Each row was made from one walk, in order. Every step used is in the known rows, and no mark comes twice. Write each row's walk.
Known rows
C G Q V: -0.430  1.714  -0.100  -1.075  -1.362  0.549  1.102  -0.303  1.096  -1.042  -0.828  0.376  -0.497  1.032  -4.866  -0.619  1.513  -1.531  -0.459  -0.889  -0.722  0.318  -0.467  0.576
Q V N: -1.566  0.717  1.043  -0.500  -0.419  0.207  0.073  0.656  2.125  -0.314  -1.715  -1.132  -0.153  -0.281  -2.187  -0.141  2.250  -0.636  -1.108  0.776  -0.949  0.537  -0.023  0.421
R Q V N C G: -0.669  0.092  -0.124  -1.174  -2.027  -1.697  0.885  0.569  1.235  0.166  -0.800  0.135  -0.467  0.618  -1.570  -2.448  0.224  -1.260  -0.465  -0.456  4.025  0.343  -0.559  0.721
S A: 2.180  -0.555  0.235  -0.480  -0.413  0.603  0.475  1.273  1.955  0.274  -1.132  -0.546  0.614  0.120  -0.079  2.495  0.582  -0.876  -1.732  -1.040  0.149  -0.157  0.617  0.323
G N V C: 1.296  -0.442  1.884  -0.310  -0.317  1.211  -1.679  1.108  1.072  0.334  -1.715  1.515  0.964  1.891  -1.481  0.171  1.713  -1.707  -1.352  -2.340  -1.614  0.303  1.644  0.689
C N G: 0.185  -0.345  0.241  0.040  0.260  -0.968  -0.826  2.217  1.477  0.926  -2.226  -1.208  -0.867  0.070  -1.141  -0.930  1.924  -1.543  0.762  -0.294  -0.173  0.267  0.178  0.098
G N Q A: 1.302  -2.156  1.628  -0.288  3.702  -0.416  0.437  2.115  0.746  0.408  -1.923  1.989  -0.527  1.726  -3.671  -3.705  2.794  1.638  -1.411  -3.100  -3.640  -0.016  0.428  1.728
G Q V N C: 0.064  -1.330  0.369  -0.377  -0.660  -0.278  0.887  1.228  1.367  0.566  -1.252  0.271  0.366  0.713  -2.513  -2.230  1.469  -0.608  -0.559  0.318  -0.773  0.447  0.193  0.730
N R C Q: -0.056  -0.300  0.187  -0.496  -0.995  -0.395  0.388  0.219  0.820  0.936  -0.967  0.729  -1.298  -0.790  -0.383  0.739  0.577  -2.930  0.656  0.468  0.821  0.599  -0.488  -0.651
V N R C: -0.684  -0.514  0.121  -0.880  0.269  -0.332  0.476  1.610  1.476  1.894  -1.513  0.001  -0.080  -1.339  0.060  -1.104  0.816  -2.535  1.352  0.986  1.249  0.375  -0.275  -0.152
Q A: -0.255  -0.682  1.160  -0.066  2.715  -0.029  0.233  0.419  0.993  0.524  -2.017  1.169  0.215  1.099  -1.762  -1.647  2.009  0.304  -1.212  0.143  -2.845  0.404  0.139  0.778
R N Q G: 0.950  -0.147  0.779  0.197  0.256  -3.652  0.312  0.764  0.955  1.276  -2.323  0.598  -1.390  2.142  -3.520  -1.814  2.060  -0.669  0.442  -5.632  0.970  -0.444  -0.039  0.973
V C G: -1.425  2.123  0.580  -0.964  -2.136  0.242  -0.137  -0.427  0.908  -0.096  -1.330  0.626  1.425  1.436  -2.394  1.440  0.933  -1.328  0.036  -2.414  1.261  -0.193  0.531  0.364
C G N: -0.129  0.241  0.297  -1.356  -0.053  1.742  0.278  0.689  1.028  -0.440  -1.628  1.875  -0.469  0.968  -3.484  -1.597  1.461  -0.545  -1.097  -3.361  2.161  -0.214  0.401  1.279
Q V C N G: -0.648  1.132  0.836  0.265  -1.080  -1.757  -0.761  1.365  1.785  0.346  -2.540  -1.313  -0.226  0.545  -2.414  0.744  2.829  -1.961  -0.592  0.474  -2.647  0.445  0.494  -0.115
G N C: 1.710  -2.914  0.419  -0.262  0.589  0.856  -0.286  1.690  0.528  1.551  -1.590  2.100  0.205  1.604  -1.089  -2.697  1.494  -0.273  -1.420  -1.816  -0.315  -0.064  1.169  1.447
N V C Q G: -0.943  1.811  1.569  0.981  -2.907  -1.367  -0.728  -1.562  1.559  -0.759  -1.469  1.900  -0.617  1.601  -2.459  1.529  1.910  -2.399  -0.275  -4.729  1.472  0.439  0.118  -0.078
Q G N: -0.318  0.057  0.566  0.019  -0.127  1.048  0.021  0.116  1.464  0.292  -2.404  2.299  -0.942  0.929  -3.456  -2.022  2.642  -0.686  -1.416  -5.201  1.077  -0.206  0.534  1.187
N C Q: 0.690  -1.549  0.563  0.188  -1.331  -0.397  -0.116  0.222  0.555  0.524  -0.878  1.080  -0.451  1.090  -0.505  0.077  0.689  -0.852  -0.485  -0.680  0.661  0.404  0.260  0.216
N V C: 0.903  0.213  1.673  0.089  -0.894  0.137  -1.897  0.609  1.044  0.647  -1.212  0.493  1.425  1.894  -0.181  1.327  1.158  -2.175  -0.223  -1.161  -1.846  0.409  1.238  0.237
N G Q: 1.564  -0.636  -0.476  -0.237  -0.131  0.954  0.231  1.854  1.512  0.938  -1.614  -0.264  0.209  0.627  -2.942  -0.492  1.145  -1.504  1.147  -2.274  -0.621  -0.090  0.530  0.265
N V C G Q: 0.500  1.380  0.621  -1.091  -1.814  0.794  0.003  0.190  0.744  -0.565  -0.673  1.322  1.129  1.936  -3.410  0.088  0.301  -2.168  0.922  -2.863  0.869  0.140  0.476  0.315
C Q A: -0.559  -0.340  1.490  -0.041  1.509  -0.207  0.703  -0.389  0.956  -0.606  -1.738  1.375  -0.839  0.756  -2.508  -0.436  1.821  0.231  -1.548  -0.055  -1.860  0.686  -0.262  0.181
C G Q V N: -1.659  1.699  0.348  -1.380  -1.390  0.670  1.486  0.323  1.923  -1.307  -1.216  -0.280  -0.274  -0.066  -4.844  -1.055  1.515  -0.790  -0.189  -0.705  1.021  0.378  -0.534  0.425
N Q: 1.452  -1.179  0.840  -0.014  0.399  -0.527  -0.843  2.093  0.586  1.185  -0.804  -0.515  0.018  1.339  -1.137  -0.865  1.528  0.024  0.903  -2.636  -1.951  -0.242  0.421  0.940
R C N G Q V: 1.274  0.197  -0.424  -0.688  -0.870  -0.641  0.592  1.623  1.316  0.438  -1.665  -0.804  -1.991  -0.098  -3.264  -2.090  2.065  -2.853  -0.307  1.119  -2.364  0.856  -0.568  0.026

Write each row's walk
1.327  -0.851  1.103  -0.206  0.771  -0.240  -0.226  1.829  1.117  0.033  -1.388  0.349  -1.153  1.374  -3.784  -1.687  3.065  0.023  -1.704  -2.377  -3.795  0.090  0.423  1.478 -> G N Q V
0.236  -1.015  1.204  -0.385  0.283  -0.556  -0.288  2.535  1.354  0.790  -1.137  -1.096  0.132  0.378  -1.501  -1.371  1.599  0.543  1.143  -2.458  -0.410  -0.185  0.258  0.780 -> V N Q
0.489  1.147  0.994  -0.658  -2.541  0.097  -0.748  -0.107  0.707  0.821  -1.727  -1.444  0.724  0.651  -0.571  1.640  0.965  -2.073  -2.150  1.122  -2.839  0.439  0.841  -0.331 -> R Q V C
1.241  -1.543  0.293  -1.028  0.529  1.010  -0.199  1.726  0.608  1.787  -1.918  0.172  -0.052  -0.757  -0.043  -1.484  -0.060  -1.997  -0.321  -0.155  0.768  -0.073  0.749  -0.073 -> G N R Q
-0.661  0.494  -0.070  0.326  -1.191  -1.453  0.125  -0.194  1.168  1.637  -1.887  0.568  -0.463  -0.284  -0.526  -1.040  0.534  -2.582  1.068  -2.674  2.557  -0.141  -0.200  -0.298 -> N R Q G
0.124  0.059  0.281  -0.354  -0.353  -0.951  -0.105  0.534  1.043  1.095  -1.430  -1.007  -0.392  -0.503  -0.388  -0.026  0.730  -2.596  -0.506  2.142  -1.435  0.460  -0.078  -0.301 -> N R Q V
-0.650  0.681  1.518  -0.624  -1.317  0.329  -1.019  0.792  0.298  0.629  -2.199  -0.906  0.791  0.387  -0.571  0.422  1.553  -1.322  -0.471  1.304  -2.469  0.352  0.912  -0.447 -> V C N
1.204  -2.232  0.790  -0.198  -0.714  0.674  0.119  0.717  0.567  0.229  -1.366  2.188  -0.866  1.136  -1.778  -1.080  1.215  -0.498  -1.618  -1.860  0.740  0.264  0.661  0.687 -> G N C Q
-1.255  0.738  0.583  0.108  -0.956  -1.346  0.378  1.102  3.087  -0.815  -1.921  -1.124  -1.356  -0.467  -3.433  0.988  2.542  -1.148  -0.459  -1.154  0.979  0.587  -0.381  0.036 -> C Q V N G
0.175  0.782  1.517  0.115  -1.411  -1.197  -0.755  0.751  0.975  0.437  -1.367  -0.640  0.942  1.727  -2.580  1.429  2.557  -0.755  -0.912  -1.338  -4.873  0.086  0.853  0.572 -> N Q V C
-2.330  1.670  -0.287  -1.372  -0.876  -1.654  1.362  0.342  1.878  0.066  -0.995  0.594  -0.916  -0.667  -2.645  -1.109  1.263  -2.787  0.864  0.176  3.110  0.466  -1.262  0.309 -> Q V N R C G
-0.770  0.558  0.700  -0.950  -0.759  1.155  0.915  0.808  1.832  -0.511  -1.626  -0.923  -0.048  -0.371  -3.681  -0.789  1.783  -0.745  -0.675  0.479  -1.292  0.503  -0.021  0.238 -> G Q V N
-2.679  1.489  0.268  -0.934  -0.178  -0.638  1.769  0.505  2.087  -0.718  -1.351  0.485  0.290  -0.791  -4.597  -0.648  1.419  -1.727  1.488  -0.076  1.272  0.165  -0.617  0.077 -> C G Q V N R
0.233  1.302  0.455  -0.103  -1.780  -0.048  0.118  0.556  1.711  0.269  -1.995  -0.407  1.073  1.176  -4.061  1.800  2.221  -1.932  -0.734  -1.057  -3.610  0.211  0.918  0.054 -> N G Q V C
1.064  -0.564  -0.318  -0.427  -0.220  -1.164  -0.557  2.416  1.231  1.660  -1.974  -0.989  -1.730  -0.248  -0.335  -1.803  1.557  -2.683  0.684  0.262  0.099  0.558  -0.264  0.005 -> R C N G
-0.512  0.007  -0.078  -1.113  -0.222  -0.188  1.424  1.244  1.595  1.073  -1.348  0.018  -0.486  -1.317  -2.191  -1.484  1.255  -2.936  0.831  1.548  -0.535  0.654  -0.625  -0.250 -> G Q V N R C
0.309  1.548  -0.601  -1.502  -1.772  0.375  1.340  -0.216  0.879  -0.389  -0.605  0.515  -1.285  0.734  -4.060  -1.462  1.219  -2.517  -0.558  -0.429  -0.344  0.598  -0.876  0.508 -> R C G Q V
-0.032  0.275  0.609  0.879  -0.654  -1.891  -0.256  0.605  1.182  0.843  -1.296  0.848  -0.772  1.626  -2.584  -1.600  2.361  -0.442  1.104  -5.983  0.016  -0.398  -0.172  1.097 -> N Q G
0.974  -0.681  0.636  -1.005  0.322  0.084  0.115  2.031  0.728  -0.026  -1.000  1.308  -0.724  1.612  -3.839  -2.451  1.744  0.419  0.174  -5.287  0.817  -0.517  0.276  1.673 -> C G N Q
0.360  -0.650  -0.244  -0.613  0.389  -0.364  -0.046  1.139  0.806  2.254  -1.224  0.557  -0.180  -0.460  0.504  -0.623  0.717  -3.058  1.160  1.020  -0.262  0.324  -0.079  -0.036 -> N R C
0.421  -0.873  0.572  -0.248  2.573  -0.667  1.121  1.815  1.173  0.239  -2.519  0.719  -0.570  0.567  -3.944  -3.224  2.089  -0.278  0.107  -0.102  -2.702  0.487  -0.172  0.308 -> C N G Q A
0.816  -0.960  0.246  -0.039  2.517  -0.216  1.119  1.378  1.539  0.527  -2.217  1.102  0.056  1.107  -4.030  -2.088  1.897  -0.123  -0.024  -1.492  -2.354  0.244  0.072  0.682 -> N G Q A
-0.565  1.714  1.064  -0.617  -1.688  -0.517  -1.038  -0.083  1.119  -0.424  -0.762  1.265  1.011  2.199  -1.874  0.890  0.777  -2.166  0.398  -2.661  1.698  0.189  0.430  0.550 -> N V C G
